Known rows, with every step that occurs
dinag govi: [ -6.6  12.8   1.9 -11.5  -8.1   6.4 -10.3   6.1  -6.7   2.4   6.7 -10.0
   4.2   6.7  -4.6   3.7   5.8  -9.1  -3.2  20.6   6.9  -4.6  -3.2  17.1
  -6.3  -2.9  -1.6  -4.7]
kapoti govi dimeti: [ -1.6  -4.6   9.4  -8.0   8.9   7.1  -7.0  -2.0  20.2   3.1 -18.5 -22.6
  -7.8  -5.2  -4.1  16.2   4.5 -13.0  -6.7   4.4 -32.0  -4.5  -7.6  -2.7
   4.0  -4.5   5.0  22.5]
zenef semuni: [ 18.1  -7.8   2.8   7.6  14.8   5.5  -7.3   5.4  15.0  -7.5   7.8  -3.5
  -1.9  10.5  -5.9   0.6  -4.3   9.8   4.2  -9.1 -17.5  -2.6  -8.0   0.2
   5.3 -12.7  -0.1   4.0]
nulot semuni zenef: [  5.2 -10.9   0.3 -29.7  -2.4  -3.4  -6.3  41.1   0.9  11.2   0.9   6.2
  12.5 -10.7 -14.8 -21.6  -7.3  12.8  19.9   8.6  -2.3 -16.5   6.5  -8.0
  14.4   5.9  -9.2   2.7]
nulot govi zenef semuni: [ 50.4 -11.2  10.2  -2.7  14.1  -3.6 -37.0  36.1   3.2 -12.2  23.2 -23.1
   5.1  18.4 -19.1  -6.0 -16.9  16.0   4.0   7.5 -15.5 -16.5  -9.1   6.8
 -11.1 -15.6   6.7   7.3]
semuni zenef: [  1.2  -6.0  -9.2 -16.6   4.3  -3.2 -10.1  24.2  -8.2  12.9  -2.2  -2.3
  -4.0 -15.6   0.6 -14.3   1.3   5.1  12.3   7.5   4.1 -14.7   4.5  -1.4
   8.4   5.1   2.9  -5.0]
dimeti govi dinag semuni: [  3.5  10.5 -16.6 -11.5   6.0   4.1   3.2  17.3   0.9  12.3  22.1  -9.8
   5.7 -11.8 -17.4  -8.7 -12.4  11.0 -16.2   5.9 -16.3 -35.9   4.2 -14.7
 -16.1   5.0   8.1  -7.8]
kapoti govi: [ -5.8 -10.4  -4.1   8.5  -5.2  24.3  -0.9  -7.2  19.9   7.6  -6.8   5.3
  -9.7  -5.5  -1.5   3.1  13.7  -9.1   3.6   5.9  -4.7  -2.8  -0.7   2.3
   0.7  -1.4   2.1  15.5]
dinag semuni zenef: [-12.6  -5.4 -20.2 -27.3   5.7  -7.7 -12.2  41.3  -5.3  18.0  12.3  -3.3
   4.3  -8.9   4.1 -14.5 -16.2   7.1   6.7   6.6   1.9 -29.8   9.3   4.2
  13.6  19.8   7.3  -1.0]
zenef govi noti: [ 13.2   5.6   3.8   9.0   0.7  26.0 -36.1  15.9   1.7  18.0 -16.6   1.0
  19.4  -8.1   9.6 -12.8   0.4  -7.9  -0.9  24.6  14.5 -22.2 -13.6   7.7
   5.7 -29.7 -16.1   6.1]
zenef semuni dinag: [ 19.6  -4.3   6.4  -6.9  13.8  -0.6   2.5  21.1  11.6  -8.0  12.0   4.3
   2.5  19.0 -18.9  -9.3 -22.1   9.2  -8.8  -1.6 -29.1  -2.7 -14.5   3.6
   5.5   6.9   3.2   9.9]
zenef govi: [  5.2   2.9  -3.6  -1.9   0.2  17.0 -16.6  24.2  13.1  12.2  -8.4  -3.4
  -5.4   1.1   1.0 -12.1   6.6  -3.6   1.5  13.5   6.8  -4.6  -9.5  13.8
   2.5 -15.4  -5.7   0.8]
dinag semuni zenef govi noti: [  0.6  -0.4 -17.8 -17.7   7.1  17.9 -47.3  57.7  -5.0  35.4  -4.0  -2.7
  23.2 -16.3  16.7 -26.6 -15.7   0.2   7.9  30.3  16.8 -53.3  -4.5  14.3
  19.1  -9.0  -9.1   4.9]
dimeti govi nulot semuni: [ 22.5  -5.9  -2.7 -11.6   5.6   1.5   0.8  17.0   0.6  11.4  11.8  -1.2
  21.5 -10.7 -31.4 -11.8   3.1  12.1   3.9  11.0 -22.1 -13.4  19.1 -23.8
 -14.8  -5.5 -13.2   6.0]
zenef semuni dinag govi: [ 13.0   8.3   8.1 -19.0   5.3   5.7  -9.6  26.9   5.6  -4.3  19.2  -5.1
   6.0  26.0 -23.4  -6.0 -16.4   0.7 -12.9  19.9 -21.1  -7.4 -18.5  19.3
  -1.4   4.4   2.4   5.3]
dimeti govi zenef semuni: [ 51.3  -3.5  -4.3   8.4  20.3   7.3 -25.2  11.0   3.3  -2.0  27.6 -13.8
  -1.4   2.5 -15.8 -12.3 -16.8  18.3  -0.6   1.2 -16.6 -26.5  10.7 -30.2
 -15.6 -16.3   7.6   4.2]
zenef govi dinag semuni nulot: [ 14.9  -7.3  -7.8 -14.0   2.9  14.9   4.1  63.8  28.7  29.2  10.2  -5.7
   0.4 -12.3  -9.7 -27.9 -11.1   3.5  -5.1  21.7 -15.6 -23.3 -14.4  25.5
   6.4   5.3  -1.6  -0.7]
dimeti govi nulot: [ 17.6  -1.2 -11.5   1.8  13.0   1.7  -2.2   1.1 -10.2  12.7   8.2  -9.2
   4.7 -14.3 -15.3  -5.3  11.8   4.8  -1.6   9.9 -14.5 -11.1  15.3 -17.1
 -20.7  -6.7  -1.1  -2.1]
zenef govi kapoti: [ 18.4   9.9   2.5  -1.3  -2.1   8.8 -16.1  34.4  10.0  16.3 -23.0  13.5
   7.7   4.3  -0.2 -23.0   3.9   9.7  -6.2  16.0  -2.6 -10.2 -17.5   5.9
   0.2  -9.2  -4.0  -8.8]
govi dinag semuni: [  4.5   0.7 -11.6  -5.6   0.9  -6.8   7.1  16.3   4.7   6.8  13.5  -2.8
   6.0  -0.2  -9.5  -6.0 -11.7  10.0 -15.9  -2.2 -17.5 -21.7  -2.9   7.3
  -7.5  12.1  10.7  -0.9]
kapoti govi zenef semuni: [ 45.2 -24.6  -0.4  23.3  13.2  20.3 -22.7   4.7  25.7  -1.2  12.7  -3.9
 -10.7   7.5  -9.7  -4.1  -2.5   9.2   2.0  -0.7 -22.8 -12.9   1.1  -5.3
  -6.9 -11.9  12.4  28.2]
dimeti govi noti: [  6.8  12.0  -0.9   4.6   4.0  19.0 -22.6  -5.9 -15.8  11.1  -0.4  -3.2
  23.3 -20.4   1.6  -3.2  -5.3  -2.7  -1.7  19.3   8.2 -32.5   3.0 -27.5
  -5.6 -19.8 -11.8  -2.5]
zenef govi dimeti: [  9.9   9.3   9.1 -17.4  13.0   0.6 -24.1  28.4  13.9   6.6 -20.6 -29.5
  -3.6   0.2  -2.9  -0.4  -2.2  -8.9  -8.0  13.1 -21.2  -6.9 -17.3   8.7
   4.6 -17.7  -5.5   7.3]

Rows
[ -6.5  -1.9  15.2 -49.5  14.8 -16.2  -8.8  71.4  10.3   7.0  10.8 -45.1
  14.5  -0.3  -9.8   5.9 -31.7  -5.0   0.5  22.0 -31.8 -19.9 -17.4  20.9
  15.5  17.6  -2.8   4.8] | dinag semuni nulot govi dimeti
[  7.1  -2.6  13.0 -28.8 -10.5  -6.4  12.0  33.2   7.5  -1.7   8.0  17.2
  19.7  11.0 -28.6 -16.4 -26.0   6.0  -5.4   8.1 -18.4  -1.2  -4.9  -4.2
   5.4  21.8  -7.4  11.5] | nulot semuni dinag
[ 11.6  16.6   0.6  -5.8   0.6   3.0  -2.3  11.3  -7.0  10.7  -6.9   8.2
  10.3  -6.6  -7.9 -14.9  -2.0  14.5  -6.1  10.9  -8.2 -20.2  -0.7 -29.7
  -9.9   1.7  -1.0 -17.8] | dimeti govi kapoti
[ 22.6 -16.2   3.9  -5.8   3.0  -8.6   3.7  14.8   2.1   5.5   4.1   7.5
  22.5   0.4 -24.2  -9.9   3.5  11.0   4.3   3.5 -23.9   1.5  11.9  -1.3
  -7.3   0.6 -10.0  13.0] | govi nulot semuni
[ 45.5   0.6   3.0   3.5   9.6   4.3 -33.0  16.4  -0.2  -5.8  26.0 -17.5
   3.5  20.0 -13.3  -5.0 -10.5   8.0  -5.5  13.7 -11.1 -15.8  -1.7   9.6
 -15.5 -11.9   6.6   6.2] | dinag govi zenef semuni
[ 51.3 -12.0   2.2  15.2  18.7  -2.5 -22.4  10.5   5.6  -7.9  18.6  -7.5
  -0.2  13.7  -9.0  -8.6 -17.7  17.2  -2.0  -6.9 -18.8 -10.7   1.4  -6.9
  -8.8  -9.5   8.8  12.6] | govi zenef semuni
[ -0.8 -14.0 -24.6 -15.0   0.3  13.5  -3.8  35.5  15.8  26.8   6.4   1.2
  -7.9 -21.7 -10.8 -17.9   3.3   6.7   0.4  11.9 -18.5 -38.3   0.5   8.5
   2.0  15.0  15.7  12.2] | kapoti govi dinag semuni zenef
[ 24.2  -7.2  -8.7   6.1   8.8   7.8 -15.2  22.7   6.9  19.0  -7.1  -5.4
   2.3  -2.4  -7.2 -14.9  19.9  -1.1  -1.9  15.7 -10.0  -1.9   0.5  19.9
  -8.4 -16.6  -5.8   6.6] | zenef govi nulot
[ 23.4   4.6  -3.1   1.8  -1.2  13.9  -8.2  22.8  15.2  13.1  -9.2  -4.0
  -6.1  -7.4 -15.0 -19.0  12.0   4.2  -8.7  12.6  -8.8  -9.8 -16.6  14.9
  -8.5 -19.7  -0.6  -2.3] | zenef govi dinag
[ 12.7   5.1  -0.1 -19.4  -2.8  -8.7  -1.9  21.7 -16.3   9.1  11.7  -5.2
  14.8  10.2 -26.8  -9.3   0.8  -5.6 -18.2  30.5 -21.3  -2.2  -2.5  24.2
 -18.9  17.5   4.1   5.0] | semuni dinag govi nulot
[ 22.4 -19.5   9.4   0.9  16.6  10.5   7.8  28.9  24.3   2.4  12.1  -4.7
  -4.1  -2.4  -4.9  -8.8 -10.0  10.1  13.7   1.5 -21.4   0.7 -10.8   5.1
  15.9  -3.4  -7.4   4.5] | zenef semuni nulot
[  7.0  -3.8 -12.4 -18.7   2.8  13.7 -25.9  48.5   4.7  23.3 -10.0  -4.7
  -9.0 -15.2   1.9 -27.7   6.8   0.0  12.7  21.5  10.7 -18.7  -3.8  11.8
  12.7 -10.5  -3.8  -3.9] | semuni zenef govi
[-11.2  -8.4   4.5 -34.0   1.8  -0.2  -3.2  67.1  10.1  11.2  24.0 -17.9
  13.5  -0.9  -6.6  -5.0 -23.0  -0.7   8.9  24.0  -2.8 -18.5  -9.4  25.9
  13.6  18.6  -4.2  -1.8] | dinag semuni nulot govi
[ 18.4 -24.1   2.8 -13.0  -4.7   8.1  12.1  25.8  20.2  12.5   1.3  19.3
  15.6   2.7 -37.5 -15.3  -0.6   1.5  -4.2  17.7 -39.5  -1.4   3.6   2.8
  -6.0  19.8  -2.9  33.1] | kapoti govi nulot semuni dinag
[ 27.1 -17.6  -4.1  16.5  -2.6  14.0 -16.6   0.0  10.3   7.0   5.4   0.6
  -9.2  -2.5  -4.9  -5.8   1.8  -1.1  -1.6   9.2  -6.0 -11.7   9.4  -5.0
 -12.6   1.4  11.7  22.6] | kapoti govi zenef
[ 24.3 -13.9 -18.2 -10.3  12.4   4.0 -25.5  48.2  -2.6  32.1  -8.7  -7.4
  -2.3 -18.8  -5.7 -30.1  19.6   4.7  12.3  22.4  -6.4 -16.9   4.2  17.6
   0.2 -10.5  -3.6   3.2] | semuni zenef govi nulot
[ 28.4  10.7   5.2 -19.7  -9.3  -7.9 -18.7  29.4 -17.2   1.6  23.7  -8.7
   9.8  17.0 -20.8 -16.5 -24.3  -4.2 -21.4  31.1  -6.6 -12.2  -2.0  11.4
 -20.1  21.4  11.9   6.2] | semuni dinag govi zenef
[ 26.7   7.4   1.8  -3.9  -5.6  -2.0 -27.6  10.2 -16.1   2.6  18.4 -15.8
   6.0   9.2  -8.2  -5.6  -6.0  -1.5  -8.9  23.7   5.9 -12.8   5.3   9.3
 -20.0   0.6   8.2   2.2] | dinag govi zenef
[ 11.0  -8.9  -3.5 -32.9  -3.7  14.0 -24.3  63.6  15.4  21.7  -6.8   4.7
   8.2 -10.8 -14.1 -34.2  -0.9   7.5  20.1  22.2   4.0 -22.0  -1.9   4.8
  17.5 -11.5 -16.0   5.0] | nulot semuni zenef govi
[ 10.1   4.4 -14.7  -9.1   1.6  10.3  -9.6  40.3  18.9  17.8   5.7  -5.5
   2.2   1.0  -9.3 -18.1  -5.8   6.1 -15.8  12.9 -11.7 -25.2 -11.7  20.7
  -4.5  -2.9   4.5   2.1] | zenef govi dinag semuni
[ 12.1  18.5  21.0 -40.1 -20.6  -7.8   0.7  49.6  -1.6   5.7   0.6  21.3
  36.6  23.2 -34.7 -24.3 -22.1  11.1 -17.3  31.1 -21.1 -13.3 -17.5   5.1
  -2.9  26.7  -6.2  -3.0] | nulot semuni dinag govi kapoti
[  6.4  -1.0  27.4 -40.1  12.4 -12.9  -7.0  55.7   7.4   1.0  -3.9 -44.3
   5.7  -7.9 -14.2   5.8 -15.3  -7.3   5.1  24.9 -29.7  -4.5 -21.3  14.4
  10.6   1.2  -7.9  -0.1] | semuni nulot govi dimeti
[ 11.6  -8.3  -2.6  11.4  -7.0  19.9   8.1  -5.1  20.5   9.5  -6.7   3.6
 -11.8 -12.8 -16.4  -3.6  18.7  -0.6  -5.1   6.7 -20.3  -7.6  -7.6   3.4
 -10.7  -6.4   8.4  13.3] | kapoti govi dinag
[ 10.3  10.1  14.0 -17.1  -5.5  -8.8 -14.4  37.2  -5.9   0.7 -11.1  -0.3
  17.3   9.5 -12.0  -8.4  -0.5  12.8  -2.3  17.1  -6.6 -12.4 -18.9   6.6
  -4.4   2.2   0.0 -13.8] | nulot govi kapoti
[ 11.3 -14.8 -29.4 -22.7  15.3   0.2 -27.7  65.3   1.1  36.4   5.4  -8.1
   6.5 -11.3  -1.4 -28.4   2.5   8.1   5.4  21.5  -9.2 -32.6   8.7  24.7
   5.4   4.6   0.0   6.3] | dinag semuni zenef govi nulot
[ -1.1  22.5  17.9 -43.0   2.7 -15.5  -8.8  27.5  -8.5  -2.7  -1.2 -30.0
   9.8  15.3 -22.1   5.1 -20.3 -14.5 -25.3  26.7 -33.0  -6.8 -19.8  15.3
  -3.9  15.8   3.9   5.9] | semuni dinag govi dimeti
[ -7.1  -3.1 -24.1 -28.5   6.2   9.0 -28.7  65.1   8.4  30.3   5.1  -5.1
  -0.2  -8.4   7.7 -26.2  -9.2   3.1   8.5  20.1   8.5 -35.1   0.4  19.2
  16.8   4.2  -0.5  -0.3] | dinag semuni zenef govi
[ 25.5  -1.6 -12.8 -15.8   2.5  10.0 -18.7  48.1   7.1  25.4 -10.2  -6.0
 -10.7 -22.6 -13.2 -34.4  13.3   8.2   4.4  20.3  -5.4 -24.8 -12.7  12.5
   1.5 -14.0   0.6  -7.7] | semuni zenef govi dinag
[ 52.6  -0.8  -1.5  -5.7  16.8   0.8 -16.2  29.0   0.4  -2.6  31.1  -7.2
   2.0  10.4 -29.0 -22.3 -34.0  16.9 -13.9   8.3 -28.5 -23.9   0.7 -28.5
 -16.1   4.3   9.6   8.6] | dimeti govi zenef semuni dinag
[ -5.2  16.1   5.8 -26.8 -11.7   0.8  -3.2  23.6  -8.5   2.4  11.3  -3.0
   8.1  14.2 -18.0  -6.6 -11.8 -10.6 -16.2  28.0  -4.9  -5.3 -11.8  19.3
  -6.3  17.2   2.2  -1.6] | semuni dinag govi
[ -1.5  -7.9 -14.0   2.3  -3.7  16.2   6.3  11.0  24.2  15.1   7.4   2.5
  -3.4  -6.0 -12.2  -1.2   1.5   2.2 -12.2   4.5 -21.4 -22.4  -2.7  10.1
  -7.1   9.8  13.0  15.6] | kapoti govi dinag semuni
[ 35.3 -13.9  14.8 -16.7   0.1  -4.9 -15.2  56.7  -1.2   5.2  19.6 -22.8
   5.0  -5.1 -15.0 -16.0 -17.8   3.6   9.5  28.3  -2.9  -9.9  -4.9  10.9
  -4.3   7.5   1.6   1.2] | semuni nulot govi zenef
[ 54.6 -14.9   2.0   3.0  20.9  11.6  -9.7  35.4  12.3   8.3  31.0 -15.1
  -3.3 -11.0 -15.4 -22.0 -21.9  16.8   9.6  11.3 -21.5 -22.3   6.4 -25.1
  -6.2  -5.9  -0.2   3.3] | dimeti govi zenef semuni nulot
[  1.6  19.7  11.9 -16.5  -9.9   9.2 -22.2  16.1 -21.6   8.2   2.3   0.2
  31.3   6.0  -8.6  -6.8 -17.6 -13.7 -17.9  39.4   3.5 -22.6 -15.4  14.9
  -4.5   4.5  -6.9   3.7] | semuni dinag govi noti
[  6.7  14.5  21.4 -29.9 -18.0   8.1 -18.2  29.8 -11.7   6.4   6.4   9.9
  48.8   9.9 -24.1 -13.8 -27.3  -5.5 -11.7  38.5  -4.9 -25.1 -13.5   8.4
   0.1   5.8 -18.1  12.3] | nulot semuni dinag govi noti
[  3.3   5.1 -26.8 -29.0   7.9   0.1  -6.8  43.0  -6.6  25.6  20.6 -12.4
   2.2 -27.9 -16.7 -24.3 -10.9  16.1  -4.2  14.5 -13.4 -51.3   7.7 -16.3
  -5.2  11.1  10.3 -12.0] | dimeti govi dinag semuni zenef
[ 20.4  11.7  15.4  -8.8   5.7  13.9 -27.9  19.5  -7.0   0.0  10.2  -2.2
  30.4  16.0 -12.8  -5.8 -21.2  -3.5 -13.8  30.1 -14.8 -26.5 -23.1  14.2
  -0.5  -9.5  -8.3   9.4] | zenef semuni dinag govi noti
[ 23.0  -2.9   0.5 -26.7   2.7  -4.7  11.2  33.8  -1.8  10.9  16.8   8.5
  26.9  -3.6 -44.2 -22.7 -13.0  10.9  -8.1  18.2 -34.7 -12.4  10.5 -20.9
 -15.4  13.9  -8.7  10.6] | dimeti govi nulot semuni dinag
